What can hang from each mark
j_609: j_567
j_567: j_644 j_675
j_795: j_210 j_567
j_210: j_200 j_600 j_644 j_672 j_682
j_600: j_210
j_644: j_567

Known rows, with every way that one mark hangs from another
[j_609 j_567]: [  0.8  -3.4 -11.7   1.3   0.1  28.3  27.4   1.5  -0.9   6.1   3.2  17.9
  28.7  13.2  39.1 -20.6  22.6 -22.9  47.7]
[j_795 [j_210 j_682] [j_567 j_644 j_675]]: [-31.1 -13.5   8.5  28.8  13.2  46.9  32.2 -12.3   0.4 -16.0  -7.0  -4.8
  -9.4   3.5  15.5  24.8   4.7 -18.2  28.3]
[j_795 [j_210 j_200 j_600 j_644 j_672]]: [-29.4  -5.3  16.2 -21.7 -17.6 -10.7 -24.0 -20.3   7.7   5.4  -8.2 -30.8
  -6.5   1.2  -8.7   7.3  -7.7  -3.6 -17.0]
[j_567 j_644 j_675]: [-36.7 -11.2  10.0   0.0  -8.9  48.5  19.4   4.1  -1.3 -36.9  -5.3  20.7
  21.1 -12.0  42.3   4.3  23.2 -43.0  48.8]
[j_210 j_200 j_644 j_672 j_682]: [ -6.8  16.5  23.8   1.1  -8.6 -29.6 -42.1  26.9  -3.0  11.0  13.1  12.3
   6.5   1.9 -14.7  29.0  -4.8   7.4 -32.5]
[j_795 [j_210 j_644 j_682] j_567]: [ -5.8 -16.0  -8.2  24.4  24.0  19.5   7.5 -19.9  -6.3  12.7  -1.2  -7.7
 -10.0   5.6 -10.3  26.5 -22.7  15.3   3.9]
[j_609 [j_567 j_644]]: [-19.3  -3.3  -3.9   0.0  -4.8  41.8  17.6   6.0   0.1 -12.3   5.7  22.4
  31.2  11.4  45.9  -3.9  25.1 -35.9  49.4]
[j_210 j_600 [j_644 j_567] j_672]: [ 20.5   6.2   0.0 -24.1  10.4 -28.9 -16.0  -4.8  11.8  -2.4  24.7  -7.1
   7.1 -27.0  -9.1 -15.6 -12.1  -7.1 -16.5]
[j_600 [j_210 [j_644 [j_567 j_675]] j_672 j_682]]: [ 45.7  16.4  -6.2   2.3   9.1 -33.7   2.1  15.9  -2.1  -4.5   1.4  24.3
  -4.3 -22.0  -2.8 -13.2  12.1  11.1 -21.4]
[j_600 [j_210 j_200 j_644]]: [ 12.9   4.9 -15.3  -8.4 -17.8   0.5 -10.9   9.3  -7.0  -3.2 -19.5  12.5
   3.3   7.5  -5.5 -18.5  15.7  22.5  -6.1]
[j_600 [j_210 j_200 [j_644 j_567] j_682]]: [ 38.4  12.0 -16.7  -0.6  -8.1  -5.5  -8.3  19.5  -4.0  13.6  -8.5  28.8
  -3.1   0.5 -14.9 -10.5   0.6  41.5 -24.4]
[j_600 j_210]: [ 15.0  -2.8 -41.2  -6.6  -7.2  19.4  14.1   2.7 -14.1 -10.6 -18.7   6.7
   5.6  15.6  16.1 -33.5  -6.9  -3.5  25.0]
[j_795 [j_210 j_644 j_672 j_682] j_567]: [ -3.9  -7.5   5.0  22.0  25.2 -13.5   1.8 -10.6  -3.6   7.6  11.4 -16.4
 -14.9   4.0 -13.9  27.6 -18.2   2.1  -7.6]
[j_795 j_210]: [-24.4 -30.9 -19.8  -9.3  -6.0  30.3  22.0 -22.4 -11.2   9.2 -11.7  -7.1
   2.9  14.8  24.3   1.7 -32.3 -12.8  40.7]
[j_210 j_200 j_672]: [-15.8   4.4  10.5 -14.2 -20.0 -17.5  -1.5  25.8  -2.6  -1.7  13.1  -3.1
   7.1  22.3   5.5  -8.8  -0.6 -19.0  13.2]
[j_210 j_200 j_600 j_644 j_672]: [-14.5  17.3  20.5 -22.3 -17.1 -22.2 -44.9   2.9  11.5  -5.5   6.3 -21.6
   7.5  -5.4 -17.5  -4.0   9.3  -5.8 -30.3]
[j_795 [j_210 j_200 j_600 j_644] j_567]: [-19.5  -9.2   4.1   3.7   1.7  21.0  -0.6 -27.5  10.9   6.1  -9.8 -35.0
 -13.2   9.3 -23.5   0.0   2.6  17.3  -6.9]
[j_600 [j_210 j_672]]: [ 18.6   5.7 -28.0  -9.6  -5.6 -15.8   8.4  11.5 -11.7 -15.8  -5.9  -2.9
   0.3  14.2  12.7 -32.2  -2.6 -16.9  13.8]

Rows
[ 17.5  25.9  19.5 -12.9  -5.0 -30.0 -39.9  16.8  15.7  16.1  20.3  -0.9
   0.1 -13.5 -28.5   5.9  -9.8  17.4 -53.3] | [j_210 j_200 j_600 [j_644 j_567] j_672 j_682]
[-25.9  -8.2   1.4  20.5  15.3  12.4  10.4  -1.9  -5.5 -11.7  12.9 -19.7
 -14.1  20.2   3.6  30.6 -23.1 -24.1  14.5] | [j_795 [j_210 j_672 j_682] [j_567 j_644]]
[ 36.3  14.3  -4.2   3.1  -8.3  -4.7   2.3  18.3   0.9   7.2 -13.6  32.2
  -3.6 -11.3  -9.5 -13.4  20.3  36.3 -22.2] | [j_600 [j_210 j_200 [j_644 [j_567 j_675]] j_682]]
[  2.4   7.7   5.2   4.5  11.4 -23.6 -34.8  13.1  -9.4   4.1  17.1  12.9
  12.2  -9.3  -1.9  28.4 -20.7  -7.5 -16.7] | [j_210 j_644 j_672 j_682]
[ -4.7  -7.0   2.1  -9.5  -9.0  16.6 -14.5 -18.7   8.8  28.6  -8.6  -6.3
  -7.2  -4.5 -13.6  14.8 -26.4  28.0 -23.8] | [j_795 [j_210 j_200 j_600 [j_644 j_567] j_682]]
[-11.9 -21.3  10.6  18.7  19.0  16.4  36.1 -27.7   3.9  -5.7  -8.1  -6.9
  -8.9 -14.1   2.0   4.8  22.3   0.7  24.2] | [j_795 [j_210 j_644] [j_567 j_675]]
[-14.5 -22.1   0.5  18.2  14.2  30.2  55.3 -22.8   2.4  -6.9  -9.5 -12.9
 -10.6   3.1  13.9  -8.8  13.1 -12.9  43.3] | [j_795 j_210 [j_567 j_675]]
[ 21.8  14.2 -27.7   1.6  -1.2 -11.2  -5.1  17.6 -14.3  -6.7  -5.4   1.8
  -0.7  15.8   7.4 -15.8 -14.0  -9.1  -3.8] | [j_600 [j_210 j_672 j_682]]
[-10.0  -0.6  19.2  19.0   9.6 -17.8  -4.7   0.1   1.2  12.6   7.0 -16.8
 -19.0  12.5 -24.4  27.9  -5.1  14.8 -19.4] | [j_795 [j_210 j_200 j_644 j_672 j_682] j_567]
[ 46.7  14.3 -19.3  -1.3   9.0 -34.8  -7.5  17.1  -7.3   1.3   6.5  20.5
  -4.1 -10.1  -8.0 -10.7  -8.1  15.9 -23.5] | [j_600 [j_210 [j_644 j_567] j_672 j_682]]
[-29.6 -15.2   8.2 -14.5 -20.4  -7.2  10.3  -2.3  -3.3   9.7  -2.2 -16.8
  -6.9  22.4  10.1   3.7 -15.1 -14.8  17.5] | [j_795 [j_210 j_200 j_672]]
[ 35.4  14.2   8.6 -11.6 -10.8 -42.4   9.1  20.8   5.6  -7.1  -1.1  18.6
  -6.8 -14.8  -7.3 -29.1  37.1  15.8 -16.4] | [j_600 [j_210 j_200 [j_644 [j_567 j_675]] j_672]]
[-13.3  16.4   5.3  -3.1 -13.4  23.9 -54.4  -1.0   5.8  12.3 -10.0  -4.8
  11.4  -0.8 -20.2  15.5 -11.3  20.2 -38.8] | [j_210 j_200 j_600 j_644 j_682]
[ 15.5  -2.1  -0.3 -15.6   7.7  13.9   3.0 -17.5  15.4  -3.6   3.4   8.5
  13.4 -39.5   1.4 -21.1   8.3   3.6   0.4] | [j_210 j_600 [j_644 [j_567 j_675]]]
[ -9.5 -12.4  23.7  15.8  20.8 -17.3  29.8 -18.6   6.8 -11.6   4.0 -15.0
 -13.6 -16.1  -1.5   6.1  25.6 -12.3  13.0] | [j_795 [j_210 j_644 j_672] [j_567 j_675]]
